Each row was made from one small tree. The marks that hang from a mark follow it in brackets, in alphabetical order. Every link used is in the known rows. Write each row's tree.
Known rows
tonaref(robeg sofaz(sunuf)): [ 0.563  0.921  1.634 -0.002 -1.944 -1.068  0.361 -0.801 -1.758 -3.225
 -0.241 -2.873 -0.849  0.974  2.543  0.869 -5.132  2.330 -3.010  0.787
 -0.601 -0.998]
tomob(tonaref): [-0.029  2.092 -0.346 -1.678  0.100  0.089 -2.365  0.426 -2.361 -0.721
 -2.276  1.723  0.925 -0.094  0.047  0.289 -0.910 -0.321 -0.283  1.958
  0.146  1.480]
tonaref(robeg sofaz sunuf(podir)): [-2.269  0.232  1.976 -3.716 -3.247 -2.255  3.421 -1.354 -0.283 -4.456
  1.577 -4.256  0.086  0.671  0.753  2.907 -4.857  1.202 -2.908  1.941
 -1.548 -0.433]
tonaref(moso(robeg) sunuf(podir)): [-3.285 -3.148  0.668 -5.459 -3.988 -0.777  2.401  0.356  2.755 -2.348
  0.636  0.131 -0.903 -0.542 -1.386  0.591 -0.477 -0.179 -2.859 -0.603
  0.142  1.324]
fufu(tonaref(moso robeg sofaz sunuf)): [ 0.145  3.478  2.715 -3.543 -2.278 -0.631  0.333 -0.858 -2.078 -5.067
 -0.080 -3.563 -1.210 -0.714  0.919 -2.791 -3.490  2.586 -3.090  3.485
 -1.670 -0.521]
moso(robeg tonaref(sofaz)): [ 0.274  1.004  1.770 -2.279 -1.469  1.247 -1.988 -1.548 -2.929 -2.531
  0.877 -2.022 -1.940  3.385 -0.224  2.237 -5.755  0.033 -0.800  0.485
  0.305  4.025]
fufu(tonaref(robeg)): [ 2.162  3.859  2.119  0.610  0.663 -1.169  1.415  0.923 -0.734 -1.040
 -0.433 -2.511 -1.085  0.303  0.894 -1.252 -1.812  0.833 -0.579  3.009
 -0.554 -0.348]
tomob(tonaref(robeg sofaz sunuf(podir))): [-1.932  2.137  1.305 -4.704 -2.562 -1.718  0.474 -0.633 -2.654 -4.290
 -1.207 -1.644  0.997  0.354  0.570  2.318 -4.845  0.597 -2.551  3.526
 -1.089  1.169]
sunuf(podir): [-1.105 -1.359 -0.281 -2.634 -0.874 -1.817  0.968  0.986 -0.393  1.349
  0.859 -0.692  0.160  0.641  0.159  3.297 -0.182  0.408  0.082  0.836
 -0.363  0.578]
tonaref(moso robeg sofaz sunuf(podir)): [-2.778 -0.571  1.731 -5.415 -3.855 -1.832  2.387 -0.835 -0.694 -5.248
  1.765 -2.667 -1.181 -0.115  1.614 -0.014 -3.894  2.917 -4.078  0.593
 -1.512 -0.529]
sofaz(sunuf(podir) tonaref): [ 0.179 -1.098 -0.395 -1.365 -1.940 -0.636 -2.747  3.330 -3.363  3.024
 -0.152  0.880 -0.024 -1.511 -1.421  3.875 -2.733  2.583 -3.470  4.854
 -0.826  0.558]
sofaz(tonaref): [ 0.819  0.661  0.430 -0.106  0.704  1.481 -2.038  1.555 -2.463  1.736
  0.751  1.905 -0.868 -1.091 -2.029  1.048 -1.563  2.361 -0.877  2.676
 -0.880  1.692]
robeg(tonaref(sofaz)): [-0.407  0.539  0.486 -3.488  0.427  0.289 -2.350  0.302 -3.203 -0.941
  1.903 -1.287 -0.145 -0.156 -0.794  1.910 -0.979  3.149  0.352 -0.141
 -3.565  0.683]
robeg(tonaref(moso sofaz(sunuf))): [-0.654 -0.620 -0.059 -4.376 -1.314  0.275 -4.310  1.247 -3.759 -1.454
  1.104 -0.293 -0.723 -1.350  0.034 -0.217 -0.922  4.499 -2.333 -0.300
 -3.282 -0.273]
tomob(tonaref(sunuf)): [-1.555  1.914 -0.163 -2.391 -1.700 -0.111 -1.433  0.022 -1.251 -2.427
 -2.571  0.772  1.865 -1.461 -1.343 -0.110 -1.250 -1.492 -1.853  3.400
 -0.058  0.676]
tomob(tonaref(moso robeg sofaz)): [ 0.035  2.484  1.224 -3.773 -0.870  0.037 -2.122 -0.408 -3.825 -4.359
 -1.331  0.906 -1.030  0.769  2.414 -1.796 -3.493  2.688 -2.012  0.375
 -0.495  1.597]
robeg(tonaref): [-0.246  0.057 -0.295 -1.501  1.068  0.182 -1.322  2.063 -1.193  0.747
  1.456  0.384  0.134 -1.051 -1.622  1.101  1.060  1.613  0.255 -0.349
 -2.624 -0.074]
tonaref(robeg): [ 0.692  1.092  1.150  1.870  0.545 -1.009  2.963  0.674  1.200 -1.442
  0.607 -0.492 -1.005  0.763  1.398 -0.429 -1.671  0.283 -0.963 -0.712
  0.319 -0.552]
tonaref(moso sofaz sunuf): [-2.421 -0.426  0.864 -5.259 -3.675  0.507 -1.500 -2.224 -1.525 -4.976
  0.508 -1.554 -0.422 -1.362  0.093 -2.267 -2.111  2.251 -3.196  0.628
 -1.374 -0.310]
fufu(tonaref(moso(robeg) sofaz(sunuf))): [ 1.120  1.452  2.040 -4.506 -2.626  0.316 -2.276 -0.700 -2.748 -2.385
 -1.280 -2.443 -2.010  0.544  0.833 -1.156 -3.237  2.717 -2.063  2.223
 -0.733  1.449]
tonaref(moso sunuf): [-2.284 -1.001 -0.136 -2.573 -2.742  0.062 -0.167 -0.096  1.069 -2.913
 -0.059  0.498  0.056 -2.409 -0.910 -3.144  0.499  0.455 -3.185  0.318
 -0.328 -1.137]

Which tree is each row?
[-1.199 -1.449 -0.249 -5.698 -1.840 -0.683 -3.774  1.869 -4.064 -0.825
  1.530 -0.572 -0.624 -1.072  0.036  1.547 -1.019  4.856 -2.402  0.030
 -3.427 -0.092] : robeg(tonaref(moso sofaz(sunuf(podir))))
[-1.070  1.236  0.786 -4.673 -2.445 -1.353 -0.229  1.078 -1.334 -1.292
 -0.542 -2.086 -0.110 -1.905 -0.889 -1.383 -0.219  1.080 -2.294  4.431
 -1.236 -0.318] : fufu(tonaref(moso sunuf(podir)))
[-0.298  0.088  0.126 -2.839 -0.856 -0.007 -3.337  0.841 -3.389 -0.728
  0.940 -1.593  0.347 -0.718 -0.674  2.203 -1.728  3.213 -1.285  0.698
 -3.201 -0.470] : robeg(tonaref(sofaz(sunuf)))
[-2.043  1.134  0.358 -3.935 -2.275 -1.666  0.527  1.657 -0.880 -3.399
 -1.401  1.242  0.209 -1.154  0.510 -0.636 -1.804  0.404 -3.691  2.188
 -0.178  0.473] : tomob(tonaref(moso robeg sunuf(podir)))
[-1.036 -2.063  1.133 -4.714 -1.752 -0.377  0.231  0.557 -0.449 -0.532
  1.281 -1.450 -1.104  1.473 -1.213  5.029 -2.471  1.753 -0.681 -1.297
 -1.947  2.579] : moso(robeg(tonaref(sofaz(sunuf(podir)))))
[-1.083  1.723  1.664 -6.686 -3.237 -1.030 -1.435 -0.846 -3.230 -2.960
 -0.071 -3.783 -0.259 -0.957  0.032 -0.499 -2.407  2.551 -2.215  4.558
 -1.991  0.242] : fufu(tonaref(moso sofaz sunuf(podir)))
[-2.193 -0.236  1.085 -0.956 -2.335 -2.622  4.884  0.833  2.245 -2.234
  1.010 -2.185  0.357 -0.453 -0.265  1.781 -2.192 -0.700 -3.087  1.846
 -0.371 -1.338] : tonaref(robeg sunuf(podir))
[-2.308 -0.182  0.443 -5.481 -1.870  0.454 -2.416  0.218 -2.367 -3.313
  1.920 -0.945 -0.082 -2.131 -1.513 -0.540 -0.538  3.439 -2.234  0.028
 -3.751 -0.199] : robeg(tonaref(moso sofaz sunuf))
[-0.534  0.561  0.333 -3.734 -0.898  0.782 -1.795  0.508 -0.893 -2.087
 -2.178  2.975 -0.983  0.288  0.212 -1.185 -0.727  0.281 -0.997 -0.579
  0.696  3.073] : tomob(tonaref(moso(robeg)))
[-1.555  0.881 -0.447 -1.358 -2.388 -1.035 -1.749  1.152 -2.594 -0.905
  0.521 -1.822  0.721 -0.241 -1.511  1.688 -3.052 -1.226 -2.865  4.501
 -0.166  0.453] : moso(tonaref(sunuf(podir)))
[ 0.219  2.124  0.827 -3.116 -2.118 -0.372 -3.042  0.173 -4.082 -4.098
 -2.312  0.695 -0.720  0.084  2.569 -1.535 -4.166  2.824 -3.669  1.203
 -0.192  0.666] : tomob(tonaref(moso robeg sofaz(sunuf)))
[ 1.081  3.239  1.363  0.329 -0.478 -0.108 -2.124 -0.487 -4.553 -3.050
  1.103 -2.618 -1.472  2.158  1.785  0.269 -5.933  1.409 -2.109  2.057
 -0.435  1.074] : moso(tonaref(robeg sofaz))
[ 1.746  3.018  2.271 -2.297 -1.852 -0.862 -1.429  0.152 -3.464 -3.256
 -0.877 -3.039 -1.925 -0.059  2.406 -2.438 -3.770  3.715 -3.094  3.005
 -1.066 -0.644] : fufu(tonaref(moso robeg sofaz(sunuf)))
[-1.191  2.139  1.300 -2.095 -2.799 -1.573 -0.600 -0.252 -3.720 -3.765
  1.353 -3.858 -0.202  1.145  0.360  2.001 -6.501  0.566 -3.623  4.286
 -0.897  0.613] : moso(tonaref(robeg sofaz sunuf(podir)))
[-1.155  0.323  1.650 -5.261 -2.874 -1.027  1.241  0.660  0.472 -1.729
 -0.374 -2.034 -0.853 -0.779 -1.281 -0.204 -0.990  0.390 -2.010  2.974
 -0.659  1.315] : fufu(tonaref(moso(robeg) sunuf(podir)))
[-0.061  3.284  2.013 -3.672 -2.161 -0.232 -0.994 -1.848 -2.779 -2.957
 -0.833 -4.640  0.560 -0.816 -0.861 -0.221 -3.022  0.951 -1.183  5.114
 -1.885 -0.123] : fufu(tonaref(sofaz sunuf))
[ 1.088  0.981  1.129  0.180  0.600  0.899 -0.785  2.602 -1.958 -0.272
  1.508  2.770 -2.656 -1.138 -0.064 -1.712 -1.962  3.821 -2.677  1.060
 -0.651  1.260] : sofaz(tonaref(moso robeg))
[-0.530 -1.932  1.242 -4.503 -3.541  0.762 -1.659 -1.430 -1.261 -3.262
 -0.533 -0.679 -2.221  0.909  1.374 -0.331 -3.330  2.758 -2.874 -1.758
 -0.110  1.477] : tonaref(moso(robeg) sofaz(sunuf))
[ 1.672  3.763  2.673 -2.859 -0.592 -0.438 -0.588 -0.408 -3.116 -3.450
  0.214 -2.864 -2.170  0.588  2.405 -2.604 -3.176  3.560 -1.433  1.896
 -1.413  0.409] : fufu(tonaref(moso robeg sofaz))
[ 2.087  3.737  2.439 -0.913 -1.275 -1.238 -0.446 -0.245 -3.152 -2.411
 -1.144 -4.365 -0.837  0.605  1.794 -0.162 -4.625  2.408 -2.186  3.988
 -1.250 -0.717] : fufu(tonaref(robeg sofaz(sunuf)))
[-0.603 -0.915  1.640 -3.887 -0.315  0.815  0.447 -0.343  0.103 -1.402
  1.685 -0.824 -1.553  1.680 -1.476  3.121 -1.873  1.484  0.602 -2.402
 -1.976  3.027] : moso(robeg(tonaref(sofaz)))
[-1.851  0.575  2.005 -3.235 -3.209 -0.469  1.389 -1.594 -0.421 -6.368
  1.131 -2.149 -1.287 -0.640  1.587 -2.654 -3.770  2.526 -4.216  0.077
 -1.264 -0.973] : tonaref(moso robeg sofaz sunuf)
[-1.715 -1.027  1.632 -4.391 -1.650  0.670  1.062 -0.710  0.921 -2.772
  1.410 -1.516 -0.757  0.578 -2.473  2.945 -2.186  0.624 -0.746 -1.339
 -2.184  2.228] : moso(robeg(tonaref(sofaz sunuf)))
[ 0.624 -0.838 -0.348 -0.623 -1.783  1.059 -4.441  2.985 -3.438  1.389
 -0.585  2.732 -1.245 -2.615 -0.851 -1.047 -1.844  3.570 -4.418  3.097
 -0.357  0.138] : sofaz(sunuf tonaref(moso))
[ 0.335 -1.007  0.323 -1.155 -2.037 -1.103 -1.373  4.261 -2.653  1.256
  0.441  1.786 -1.967 -1.512  0.307  1.258 -3.258  4.261 -5.336  3.168
 -0.466  0.157] : sofaz(sunuf(podir) tonaref(moso robeg))
[-0.416  1.359  1.798 -3.656 -2.290  0.116  0.684  0.033  0.729 -2.590
 -0.893 -1.556 -1.138 -0.994 -1.476 -2.343 -0.692  0.171 -2.000  2.418
 -0.342  0.701] : fufu(tonaref(moso(robeg) sunuf))
[-0.633  0.996  1.128 -5.824 -1.544  1.111 -2.882 -1.438 -3.072 -3.572
 -1.669  1.377 -1.219  1.242  0.894 -0.296 -2.892  1.897 -0.890 -0.355
 -0.142  3.784] : tomob(tonaref(moso(robeg) sofaz))
[ 1.096  2.838  1.712 -4.483 -0.858  0.353 -2.848 -1.010 -4.217 -2.213
 -0.378 -2.471 -1.364 -0.133  1.329 -2.186 -1.997  3.330 -0.673  2.584
 -1.631  0.801] : fufu(tonaref(moso sofaz))
[ 0.538 -1.616  0.401 -1.309 -2.142  1.460 -2.845  2.546 -1.625  0.886
 -0.583  2.893 -2.232 -1.459 -1.542 -0.082 -2.555  2.991 -4.239  1.685
  0.065  1.754] : sofaz(sunuf tonaref(moso(robeg)))
